Every row comes from one small tree of marks. The marks that hang from a mark follow it in brackets, in alphabetical order. Every link used is in the known rows. Which tree was each row made from?
Known rows
sagika[kevat zibop[fipu]]: [ 20.7  12.4  -0.3 -20.2  22.4   4.8 -18.9  47.0   1.2 -47.1 -12.8  -0.4
   1.8   7.5  -8.6 -14.2  21.2  22.0  -6.5   2.1   7.3  26.3  -0.2  10.3
  21.4]
fipu[kevat zibop[bapa kigok]]: [ 24.1 -17.6 -13.7 -23.5 -10.3   6.5  -3.3 -15.3  10.7 -23.9   1.2  -7.0
 -19.6 -29.8  -7.2 -21.8  -3.0  28.6  -7.4   2.9   9.2  -4.6  -2.4   6.3
  36.9]
rutu[kuziti]: [-14.8  -6.3  -9.2  -3.8 -10.5  -5.4   1.6   0.6   3.0 -10.5  10.6  -8.7
  14.1   2.6   2.0  -9.3 -16.2   9.6   1.2   1.1   8.6  10.0   6.3  16.4
 -15.8]
fipu[kevat zibop[bapa kibomos kigok sagika]]: [ 32.4 -24.9 -28.9 -19.6 -17.8   9.6 -11.3 -28.0   8.0 -32.7  -0.4  -4.0
 -23.2 -45.9  -7.5 -38.3  -4.4  27.1 -11.8   8.6   8.7   4.4  -8.6   2.8
  53.0]
remekez[bapa[zibop[fipu kibomos kigok]]]: [ 24.3  13.0  -4.3 -12.0 -10.5  -9.6 -10.1 -11.4   2.7   4.0  10.8 -10.4
   4.5  -3.4  -6.8 -16.6  11.2   0.3 -13.3   8.7   8.7 -22.8  -4.9   8.0
  16.1]
kibomos[kuziti[kigok] remekez zibop]: [ -3.7  -5.9   5.6  -8.4  24.5  30.2   2.6  -8.6   6.7  29.0   8.1  20.5
  14.3  20.8   1.5  25.9   7.4  -8.9  -3.0 -12.2  -5.6  18.0 -18.3  21.8
   7.3]
sagika[zibop[bapa[remekez] fipu kibomos[kuziti] kigok]]: [ 44.0   4.2 -33.4  -5.1  23.4  26.7 -13.7  19.7  -2.8 -33.7   3.7 -15.4
  -0.9  -9.5   1.1 -19.3   7.5  -6.1 -16.6  13.0  -1.4  -0.3  -3.6 -10.8
  26.6]
zibop[bapa[remekez] kibomos kigok sagika]: [ 38.0 -12.0 -39.3   7.3  -5.4  13.8 -14.2 -11.6 -10.4 -21.7   6.3 -19.3
  -6.7 -34.0  -3.7 -38.2   7.3  -7.1 -14.9  15.3  -1.2  -2.6  -4.9 -26.3
  28.6]
fipu[zibop[kibomos kigok sagika[kevat]]]: [ 26.6 -19.9 -19.1 -18.1  -2.0   1.3 -23.9  -8.9  -2.3 -41.6 -14.2   4.7
 -13.9 -24.1  -8.6 -21.2  -8.7  29.1  -7.4   1.0   7.0  13.8  -9.5   8.4
  32.3]
fipu[zibop[bapa kibomos[kuziti] kigok sagika[kevat]]]: [ 30.6 -14.8 -28.5 -12.4  -1.4  13.4 -17.0  -4.7   1.7 -38.5 -12.4  -6.1
 -16.0 -27.2  -5.0 -27.4  -5.7  26.2 -14.6   9.7   5.4  13.0  -1.9   1.2
  48.2]
kuziti[kibomos[remekez zibop] kigok rutu]: [ 25.7 -18.0   4.9 -21.2   5.9  13.8  -7.9 -60.1  -9.1  51.0  22.4  35.7
 -11.3   1.0  -6.6   1.5  15.4  -5.8   5.2 -10.1   4.0  30.4   2.6   9.4
 -30.3]
remekez[bapa[zibop]]: [  7.7  19.4   9.2  -7.8 -13.7 -11.8   0.1  -2.4   7.1  17.4  10.3  -4.9
   5.9   0.9  -9.6  -7.3   8.5   9.4  -6.4  -0.2   5.4 -23.1  -2.8  10.6
   9.3]
kuziti[kibomos]: [ 10.4   1.4  -9.3  -7.9   4.5  -1.5  11.3 -13.8  -6.6  21.4  14.2  17.8
   0.5  -7.8  -2.7  -2.5  -6.6  -2.5  -1.1   1.0   2.3   7.9   2.5  -1.2
  -9.0]
bapa[remekez zibop[sagika]]: [ 11.6  12.8  -6.1  -7.0   3.2  -2.6 -15.7  -3.4  -3.8   0.9  -0.8   0.8
   8.2  -7.7 -17.4  -0.3  -6.5  34.5  -4.2 -12.2  -3.2 -13.6 -25.9 -11.5
 -20.3]
kuziti[kibomos[remekez] kigok rutu]: [ 34.3 -13.2  -1.9 -15.3   9.1   9.2 -10.3 -52.5 -10.5  50.0  24.9  28.8
 -24.2  -2.1  -8.5   0.3   8.7  -1.0  10.1  -6.8   0.7  37.3   3.6   8.6
 -36.5]
fipu[kevat zibop[bapa kigok sagika]]: [ 21.1 -23.8 -15.9 -21.7 -15.4   4.0 -10.2 -21.9   7.8 -37.9  -1.2  -7.0
 -21.8 -37.5  -8.9 -30.9  -2.7  36.8 -11.1   4.3  10.3   6.7  -8.4   3.1
  44.5]
zibop[fipu[kevat] kibomos[remekez] kigok sagika]: [ 34.2 -24.5 -30.0 -14.9   6.3  13.3 -23.5 -25.1  -5.4 -39.9   4.8  -7.4
  -9.0 -17.8  -3.2 -31.8  14.3  -5.8 -15.5  12.5   5.7  26.4 -23.5   0.5
  34.6]
kuziti[kibomos[zibop] kigok rutu]: [ 20.1 -15.7   0.8 -21.7  -6.0   2.8 -10.7 -64.7 -10.1  46.0  22.9  32.8
 -15.9  -9.0  -3.6  -7.5   4.2  -1.7   1.5  -3.3   7.7  26.4   9.7   6.8
 -29.6]
fipu[kevat zibop[kibomos[remekez] kigok sagika]]: [ 28.8 -27.0 -21.2 -25.4  -3.5  11.8 -12.6 -24.7   7.5 -29.2  -0.1   9.2
 -21.8 -32.3 -11.3 -22.0  -9.2  27.4  -4.4  -5.4   4.0  13.3 -22.0  15.8
  42.1]
zibop[fipu]: [  6.8  -3.3  -9.6  -5.9   4.5   0.8 -11.6  -8.7  -5.5 -18.3  -4.0 -16.5
   5.4   1.7   4.1  -8.5  12.1   1.9  -8.5  16.2   5.8  -1.1  -0.3  -2.0
  -0.3]
bapa[remekez zibop[fipu[kevat] kigok sagika]]: [ 23.1   4.9 -15.4 -21.6   6.6  -3.8 -25.7 -11.7  -6.1 -21.3   4.9 -10.4
   2.8 -11.5 -17.0 -13.0  -2.9  34.8 -13.3  -4.2   4.1  -7.5 -30.9 -10.3
 -11.3]
bapa[zibop]: [  7.0   9.6  11.2  -7.6  -3.9  -7.2  -8.3  -7.4   4.9   4.4  -5.7  10.3
   7.5   4.9 -10.2   6.1  -0.3  18.2  -5.1 -10.1   3.6  -6.9 -12.9  -2.8
 -11.7]
zibop[bapa[remekez] fipu[kevat] kibomos[kuziti] kigok sagika]: [ 39.3  -7.8 -58.2  -8.0   2.8  23.9 -16.5 -17.1  -4.9 -32.3  12.9 -33.1
 -12.8 -36.5   1.1 -47.6   3.4  -0.7 -26.5  30.0   1.7   7.9 -10.1 -16.5
  46.4]
remekez[bapa]: [  3.2  12.4   1.1  -2.4 -10.7  -7.4   5.5   2.5   3.8  14.7  14.5 -12.0
   0.8  -2.9  -2.6 -11.0   8.4  -3.0  -2.8   6.4   2.9 -18.3   6.2  12.3
  17.2]
kuziti[kibomos[remekez[bapa[zibop[sagika]]]] kigok rutu]: [ 36.4  -6.7   1.3 -18.2   0.0   2.1 -13.9 -55.7  -8.5  51.3  29.2  26.7
 -22.7  -5.3 -14.0  -7.4  13.3   7.4   5.2  -6.4   3.9  31.9  -1.0  12.1
 -28.2]

Which tree is each row?
[ 15.1  14.8  -4.7  -5.2 -14.9  -7.7  -9.0 -13.2   6.0  20.9  14.4   0.2
  -0.8 -10.1  -9.1 -13.6   1.8  10.6  -9.3   5.1   3.9  -7.4 -10.7  15.2
  18.7]
remekez[bapa[zibop[kibomos[kuziti[kigok]] sagika]]]
[ 17.3  12.5  -7.6 -12.6 -19.0  -9.2  -9.2 -16.5   6.3   4.2  11.2  -9.2
   2.5 -13.7  -9.3 -26.3  12.0  12.4 -13.3  11.2   8.6 -15.4  -9.4  10.9
  25.8]
remekez[bapa[zibop[fipu[kevat] kibomos sagika]]]
[ 31.8 -17.0 -15.8 -18.4   2.8   6.6 -20.5  -5.8  -0.3 -32.9  -9.3   2.6
 -11.0 -17.7 -11.4 -18.7   1.7  25.1  -5.6  -1.6   4.9  10.1 -12.4  14.7
  37.8]
fipu[zibop[kibomos[remekez[bapa]] kigok sagika[kevat]]]
[ 18.6  -9.6  -8.4  -2.9  -5.3  -1.8 -17.1  12.1  -5.2 -45.1  -5.8 -15.4
  -9.3 -15.3  -6.9 -34.8  19.8  11.8 -16.6  10.5   9.9  26.8   3.9 -15.9
  35.6]
zibop[bapa kigok sagika[kevat]]
[ 36.4 -16.7 -25.5 -13.7  15.7  10.1 -31.6  -1.5 -11.1 -50.4  -7.9  -8.7
  -3.1  -6.0  -5.5 -30.1  22.5  -0.4 -15.2  13.2   6.6  34.9 -16.1  -0.2
  31.9]
zibop[fipu kibomos[remekez] kigok sagika[kevat]]
[ 16.9  -8.7 -39.2 -13.9  -5.2  17.7 -17.9 -35.4   1.9 -22.0   4.4  -9.3
 -20.3 -24.1   3.4 -38.9  -4.0   3.6 -17.0  20.5   1.6  28.5  -6.6   1.8
  35.6]
zibop[fipu[kevat] kibomos[kuziti[rutu]] sagika]
[ 18.1  -4.4 -32.4  -4.9  -7.6   9.5 -12.1 -14.0  -4.8 -27.5   4.8 -36.1
  -0.8 -31.5  -3.3 -42.2  23.6  20.2 -17.0  27.6   5.1  -1.4  -5.7 -18.4
  26.2]
zibop[bapa[remekez] fipu[kevat] sagika]
[ 10.7  -4.8 -11.1 -17.7  -2.1   7.3  12.7 -27.7  -3.3  15.3  13.2  10.1
  13.7 -13.2   0.6 -17.0  14.0  -5.8 -12.9  11.9   9.9  -1.7   5.7  -5.4
  10.2]
kuziti[kibomos[zibop[bapa fipu[kevat]]]]
[ 28.4  12.4  -5.1 -14.2  16.7   9.9 -15.6  46.1   2.9 -47.3 -13.3 -11.4
   2.6   0.9  -7.0 -24.2  33.2  19.6 -11.2  11.3   8.9  20.3   8.2  -0.2
  32.5]
sagika[kevat zibop[bapa fipu]]
[ 33.8  -4.2 -34.0   5.0  -7.3  16.1  -7.6 -18.3  -3.3 -10.3  -3.5 -27.4
   6.1 -20.6   7.8 -33.5  27.7 -16.8 -16.3  35.5   5.6 -12.9  11.1 -17.4
  28.0]
zibop[bapa fipu kibomos]
[ 11.5  17.8   4.5 -10.5 -11.0 -11.6  -6.1  -6.1   4.5   9.2   8.3 -12.6
   8.0   1.6  -7.8 -11.2  13.8  10.1 -10.4   7.7   8.3 -23.3  -3.0   9.8
   9.2]
remekez[bapa[zibop[fipu]]]
[  5.7  -3.0 -12.7 -20.8  -2.6  -4.0   6.4 -11.1   2.2   3.4  26.7   0.5
  16.5   1.6  -6.7 -13.9  -8.5  11.4  -4.1   0.0  13.4  13.0  -1.9  23.0
 -15.2]
rutu[kuziti[kibomos[remekez[bapa[zibop[fipu[kevat] kigok]]]]]]
[ 23.1 -18.6 -11.0 -14.3  -5.4   1.1 -19.7  -3.3  -1.5 -47.1 -15.4  -9.4
 -12.5 -23.2  -8.5 -24.3   4.8  36.6 -11.6   5.7  10.1  10.5  -0.5  -2.5
  34.9]
fipu[zibop[bapa kigok sagika[kevat]]]
[ 22.8   8.0   5.5 -19.8  22.8   1.9 -15.8  52.2   2.2 -46.7  -7.4  10.0
  -6.7   8.0 -12.0  -9.0   9.1  17.1  -3.8 -11.8   5.4  31.2  -2.0   9.5
  21.5]
sagika[kevat zibop[kigok]]
[ 37.1  15.6 -14.5 -19.0  30.7  19.5 -17.6  43.0   5.1 -23.3  -1.4   3.6
  -1.5   6.2  -8.9 -13.4  20.7  10.5  -5.9   5.2   1.2  31.0  -6.8  24.4
  35.5]
sagika[kevat zibop[fipu kibomos[kuziti[kigok] remekez[bapa]]]]
[ 13.3  12.0   3.1 -11.6  15.1  21.7  -2.0  -7.4   8.7  15.1  11.0   1.7
 -11.7  20.6  -8.2   3.3   2.3   1.5  -6.3 -13.5  -7.2  15.1  -6.6  11.6
  11.8]
kibomos[kuziti[rutu] remekez[bapa[zibop[kigok sagika]]]]
[  0.4  -8.7  -1.4  -7.1  -7.4  12.2  -1.8 -17.8  -0.1 -11.1  -6.8 -12.6
  24.4  -1.6   6.8 -14.9  29.8  -8.8 -17.7  15.9  10.4 -16.0   6.9 -10.7
  19.7]
kibomos[zibop[bapa fipu]]
[ 14.3   3.2 -23.4  -1.3   2.1  20.1  -0.7 -14.6   4.0  13.8   4.0   4.9
 -15.3  -5.5   4.6  -9.3 -14.1 -15.4  -3.4   3.7  -7.4   8.7   6.2   1.7
  13.9]
zibop[kibomos[kuziti[rutu]]]
[ -7.4  -5.8   1.6 -18.3   7.0  21.5  -2.0 -20.6   4.3  -1.6   3.2   9.8
  -4.8  15.4   6.4   2.2 -11.4 -13.0 -14.0 -11.0   0.4  11.7   6.7   1.5
  12.2]
kibomos[kuziti[rutu] zibop[kigok]]
[  8.8  -2.6 -18.2 -19.9   2.8  28.6  -8.4 -35.8   4.2  18.9  14.0  -9.9
  -5.8  -5.8   4.6 -14.0   9.0   1.9 -15.0  12.0   2.5   5.9   4.9   3.0
  11.7]
kibomos[kuziti[kigok rutu] zibop[bapa[remekez] fipu[kevat]]]
[ 24.3   1.4  -1.4 -16.5   5.0  11.8   7.7 -34.1  -4.7  36.1  20.7  16.4
 -15.3   3.6  -7.7 -10.2  10.5  -9.3   3.5  -6.2  -1.0  12.5  14.4   1.6
 -12.0]
kuziti[kibomos[remekez[bapa]] rutu]
[ 13.2  -1.7  -1.9  -5.1  24.1  28.4  -6.7 -14.2   4.2  29.8  11.0  10.6
 -19.1  17.9  -1.8  17.5  -1.1  -2.7   5.3 -10.7 -10.3  34.1  -6.4  15.7
  -9.5]
kibomos[kuziti[kigok rutu] remekez]
[ 24.5  -5.1 -23.9  -6.2   7.5  17.1  -8.7 -15.4  -0.2  -3.3   7.6   4.3
 -21.1  -3.1   4.1 -10.6 -19.2 -21.4  -8.3   0.2  -3.8  14.8   3.3  -1.2
  14.9]
zibop[kibomos[kuziti[rutu]] kigok]
